(in the rows, 128 means zero)
Known rows, with every step that occurs
fabinub -> tofumo -> fakip: [ 76 118 138 110 106 111 114 149 119  98 131 125 125 145 133 127 113 119
 135 121 113 136 132 131 119 128 124 112 151 120  98 133]
tosa -> fakip: [ 92 141 131 142 125 127 127 147  97 147 164 134 127 136 122 130 148 127
 125 125 137 129 136 100 136 124 157 144 153 107 107 131]
nupu -> ragisus -> digede -> minu -> mulib -> kiniled: [139 116 128 147 185 135  77 183 176 136 132 109  82 103 127  96 164 126
 109 108 136 102 116   5 123  73  97 174 149 169 119 149]
mulib -> ragisus -> digede -> minu -> nupu -> tosa: [ 90 123 112 165 215 113 120 216 216 116 128 120  86 123 163 115 136 123
  97 106 136  58  96 119  69 181 118 167 146 176 112 134]
kelavu -> nupu: [108 112 103 158 155 121 136 122 133 126 124 137 111 146 136 139 121 125
 125 143 129 137 142 121 120 139 117 145 148 146 126  95]
kiniled -> mulib -> ragisus -> digede: [139 149 103 116 132 103 133 183 135 130 124 145 135 136 152 117 138 136
  92  92  94  94 128 149 102 175 105 158 128 108 106 146]
fabinub -> kelavu -> nupu -> ragisus -> digede: [ 83 122 106 207 153 112 104 171 213 109 129 138  87 155 134 136 152 129
  81 118 137 136 138  85 106 106  77 166 137 160 158 116]
tofumo -> fakip -> tosa: [107 109 146 108 138 125 141 116 142 128 155 118 114 148 125 120 124 127
 131 120  98 124 126 120 108  85 135 151  99 111 120 127]
fabinub -> tofumo -> fakip -> tosa: [ 72 115 161 106 120 116 124 125 127 113 146 121 105 157 125 111 117 116
 119 117  96 140 125 108 103  99 113 124 130 119  98 123]
mulib -> kiniled -> digede -> minu -> nupu -> ragisus: [123  82 118 158 209 145 125 149 204 135 130 119  80 126 102 109 132 116
 158 130 168 158 113  89 122  77 135 152 126 173 138 129]
tofumo -> fakip -> tosa -> fabinub -> kelavu -> nupu: [ 29 108 132 154 155 116 156  87 219 126 151 128 106 189 125 135 123 120
  89 121  97 146 139 113 130  61 141 153  83 155 135  89]
ragisus -> digede -> minu -> nupu: [122 124 100 175 202 121  92 174 195 119 134 122 100 142 138 119 149 122
  78 109 125  79 121 135  73 119 133 138 151 165 134 136]
digede -> ragisus: [106 132 158 120 140 134 125 129 108 116 117 135 116 136 101 123 133 138
 127 124 135 142 120 123 123 140 131 138 119 124 126 123]
kiniled -> digede: [120 110 136 129 136 135 129 116 168 132 127 132 134 136 121 147 123 130
 143 136 154 142 129 152 147 131 142 105 106 133 134 132]
tosa -> fabinub -> kelavu -> nupu: [ 44 126 115 172 142 117 140 104 205 125 124 137 124 170 126 144 129 121
  87 131 128 146 141 115 147 107 130 133 110 169 144  89]
kelavu -> nupu -> ragisus -> digede -> minu: [132 107  95 195 176 117  99 190 175 117 152 123  80 137 143 114 132 124
 111 114 145 101 130  57  71  95 100 174 151 172 140 134]
fabinub -> kelavu -> fakip -> tosa: [116 138 155 151 144 126 122  94 198 135 134 141 111 142 116 128 131 122
  79 116 109 169 110 112 133 105 117  99  66 145 151 137]
kelavu -> fakip -> tosa -> fabinub -> tofumo: [ 62 144 170 129 121 124 136  95 120 130 148 127  95 173 133  96 111 111
  82 112 104 159 117  76 155 140 101  97  95 155 111 121]
tosa -> nupu -> ragisus: [104 124 116 133 134 130 157 157  97 138 151 126 110 138 142 114 126 130
 138 135 147 142 149  29 135 109  98 193 136 147 123 136]
kelavu -> fabinub -> tofumo -> fakip -> tosa -> nupu: [ 73 111 171 106 130 104 138 129 128 118 166 125 107 173 148 110 107 118
 114 123 116 125 143 120  97  75 104 165 169 121  60 122]
kiniled -> digede -> minu -> nupu -> tosa: [ 94  89 128 171 208 131 125 152 211 123 130 120  97 123 132 133 124 118
 146 132 176 126 114 143 100 123 150 121 130 188 132 126]
fakip -> tosa -> nupu -> ragisus: [103 122 137 131 146 136 165 133 106 152 172 119  85 148 143  97 131 127
 118 130 132 154 142   9 118  86  89 204 113 147 124 123]
nupu -> ragisus -> digede: [131 131 127 160 129 125 110 184 148 117 144 121  98 141 139 107 146 135
 112 108 134 106 128  79 118 124  84 171 135 133 143 146]
tofumo -> fakip -> tosa -> nupu: [ 78 113 130 105 147 121 168 116 109 140 174 120 111 161 134 117 122 131
 125 130 102 131 147  75 113  73 128 179 110 131 103 122]
minu -> nupu -> ragisus: [ 99 115 112 163 180 133 143 159 145 126 117 125  90 138 138 113 141 122
 132 126 141 134 139  88 121 140 112 180 139 145 141 121]
mulib -> kiniled -> digede: [120 104 139 114 142 137 127 111 164 133 127 132 114 134  96 132 128 131
 156 141 147 165 112 142 162 101 131 115 121 131 128 123]
fakip -> tosa: [127 126 148 128 143 133 137 102 136 142 144 123 106 139 125 111 128 126
 107 124 113 136 122 113 116 106 119 141 105 124 128 119]
nupu -> ragisus -> digede -> minu: [158 121 122 164 145 126  92 196 162 119 157 114  94 118 138 104 140 128
 114 102 145  91 117  67  82  88 110 156 129 156 144 168]
fabinub -> tofumo -> fakip -> tosa -> nupu -> ragisus: [ 54 112 150 115 125 118 157 152  86 119 172 116  84 166 141  96 117 119
 129 122 116 157 143   7 106  79  83 188 131 144  93 129]
tosa -> nupu -> ragisus -> digede -> minu: [129 128 109 159 153 124 117 200 129 130 173 117  96 134 147 106 139 131
 101 109 149  96 134  20  89  81 101 181 140 170 126 162]
fakip -> tosa -> nupu -> ragisus -> digede: [100 134 131 150 147 127 140 164 119 141 178 118  76 165 148  93 146 135
  81 114 124 118 137  14 110  88  68 212 124 149 126 135]
fakip -> tosa -> fabinub: [ 93 136 156 120 133 135 154  91 147 146 155 115 107 163 133 103 129 124
  89 120 110 127 121  95 142  99 131 147  93 140 123 109]

Rows
[ 55 114 122 188 155 114 127 138 190 109 120 136  96 135 132 145 129 122
 115 140 148 158 127 118 121 122 104 139 138 174 139  94]	fabinub -> kelavu -> nupu -> tosa
[ 37 125 148 106  98 113 137 135 126 104 142 119 129 169 133 116 110 118
 120 113 110 126 134 112 146 119 136 114 130 133  97 126]	tosa -> fabinub -> tofumo -> fakip
[135 133 149 130 152 129 134 100 129 143 142 133  99 137 129 113 121 125
 107 117 108 153 116  97 132 126 112 122  88 136 133 136]	kelavu -> fakip -> tosa
[ 71 117 153 108 136 127 162 105 153 135 166 111 118 170 129 108 120 127
 119 114  95 117 130 102 140  77 148 155  86 123 118 119]	tofumo -> fakip -> tosa -> fabinub
[133 112 131 116 186 139  99 127 158 144 116 114 113  92 117 115 144 119
 124 128 126 120 121  61 134  75 141 133 131 163 106 130]	digede -> minu -> mulib -> kiniled
[ 99 126 106 184 183 125 114 189 164 117 125 122  80 159 142 109 158 129
  99 111 132 101 137  93 112 146  89 186 157 149 148 128]	minu -> nupu -> ragisus -> digede
[119 125  96 157 211 116 118 195 215 124 125 129 110 137 148 122 138 123
  83 104 119  61 110 137  65 174 132 155 135 156 114 138]	mulib -> ragisus -> digede -> minu -> nupu
[ 97 110 168 108 156 140 125 116 139 124 116 137 102 143  68 126 129 141
 157 135 154 180 100 138 158 112 135 126 106 127 126 113]	mulib -> kiniled -> digede -> ragisus
[128 125 127 156 168 127 123 173 133 143 194 112  73 145 143  93 140 127
  84 107 134 104 125   4  74  53  90 198 119 168 125 151]	fakip -> tosa -> nupu -> ragisus -> digede -> minu
[ 99 103 143 112 175 142 116 104 182 146 102 125 120 123 108 137 148 128
 136 144 142 155 129  97 187 114 129 123 123 148 113 117]	minu -> mulib -> kiniled -> digede
[143  95 135 120 161 139 113 118 181 136 142 124 114 115  93 130 119 123
 156 134 156 151 101 135 122  66 152 101 111 155 126 140]	mulib -> kiniled -> digede -> minu
[132  97 136 135 189 141 102 116 206 142 117 119 143 104 132 144 137 121
 128 135 161 115 141  89 132 104 160 100 103 169 113 145]	kiniled -> digede -> minu -> mulib
[ 41 117 122 168 154 118 160 132 142 124 141 121  92 156 150 121 113 124
 125 137 147 126 132  92 150 141 115 161 145 175 125  85]	kelavu -> nupu -> tosa -> fabinub
[ 33 130 125 175 187 124 138 172 122 138 152 126  96 140 132 120 154 119
 130 128 151 122 135 108 132 157 140 179 190 139 114 111]	minu -> nupu -> tosa -> fakip
[131  96 135 114 196 134 128 141 237 147 108 127 149 100 149 149 128 121
 136 128 153 101 124  86 127 162 162 118  91 159  95 146]	kiniled -> digede -> minu -> mulib -> ragisus
[129 125 125 138 191 130  68 153 176 135 126 114 102 109 120 112 163 127
  94 114 120  91 115  63 122  86 117 140 150 163 113 137]	ragisus -> digede -> minu -> mulib -> kiniled
[ 97 141 156 127 144 131 154  88 143 146 155 125 102 160 130  95 115 123
  87 112 107 141 118  80 164 120 125 123  68 142 131 126]	kelavu -> fakip -> tosa -> fabinub
[140 134 111  96 125 109 160 155 114 136 112 145 147 119 145 125 119 129
 125 110 105 128 132 142 113 171 126 147 111 107 101 136]	kiniled -> mulib -> ragisus
[ 49 122 158 121 127 123 149  96 219 127 157 119 127 172 118 125 131 124
  91 109  96 138 126 112 138  56 153 136  57 132 136 116]	tofumo -> fakip -> tosa -> fabinub -> kelavu
[ 43 120 149 101 126 113 150 127  90 124 166 123 107 170 134 113 115 119
 107 127 101 144 142  63 110  93 106 152 138 136  81 116]	fabinub -> tofumo -> fakip -> tosa -> nupu
[110 140 137 154 131 120 114 115 179 122 115 145 135 125 115 142 127 125
 102 118 124 164 119 132 144 128 126  82  85 148 152 143]	fabinub -> kelavu -> fakip
[ 77 146 143 150 127 122 136 103 195 124 126 138 138 151 121 129 125 123
  90 112 119 156 123 109 176 121 138  90  76 156 148 136]	tosa -> fabinub -> kelavu -> fakip
[100 130 132 118 147 131 159 108 100 152 163 125 104 151 134 114 127 128
  94 137 117 141 140  60 115  96 110 172 122 144 114 111]	fakip -> tosa -> nupu
[ 74 139 160 140 128 132 142  83 209 138 146 122 117 164 119 120 136 122
  65 115 113 147 122 107 147  77 134 128  69 149 145 108]	fakip -> tosa -> fabinub -> kelavu
[150 130 117 133 157 114 110 190 191 126 142 127 121 118 147 123 126 129
  97 101 123  62  99 117  72 146 131 138 121 139 112 155]	mulib -> ragisus -> digede -> minu
[ 25 128 124 198 155 111 127 154 162 130 155 143 102 142 126 146 149 121
 115 134 156 158 135  91 128 118 133 159 166 148 124 102]	fabinub -> kelavu -> nupu -> tosa -> fakip
[169 139  96 121 144 103 114 194 155 132 136 137 135 116 146 118 131 128
  89  86 105  80 119 134  66 139 130 144 117 129 105 161]	kiniled -> mulib -> ragisus -> digede -> minu
[ 64 136 142 151 133 124 134 169 105 137 170 127 108 124 132 120 141 126
 141 125 153 128 122  86 139 136 139 159 165 124 110 130]	nupu -> tosa -> fakip
[ 80 140 143 143 151 124 147  95 161 146 152 142 113 152 122 129 130 124
  71 123 113 174 129  66 135  89 108 126  73 163 135 131]	fabinub -> kelavu -> fakip -> tosa -> nupu
[133 117 131 114 190 128 127 154 193 144 105 123 143  90 157 133 132 120
 122 119 128  87 124  62 109 154 148 142 109 152  88 143]	digede -> minu -> mulib -> ragisus
[139 116 131 133 181 133 100 128 164 141 114 116 136  96 142 128 143 118
 121 124 134 102 136  64 121 102 150 119 126 164 109 139]	digede -> minu -> mulib
[105 138 129 123 173 118 115 173 193 133 103 129 130 127 163 132 156 135
  88 113 110  66 130  80 135 202 105 161 134 134  97 135]	minu -> mulib -> ragisus -> digede
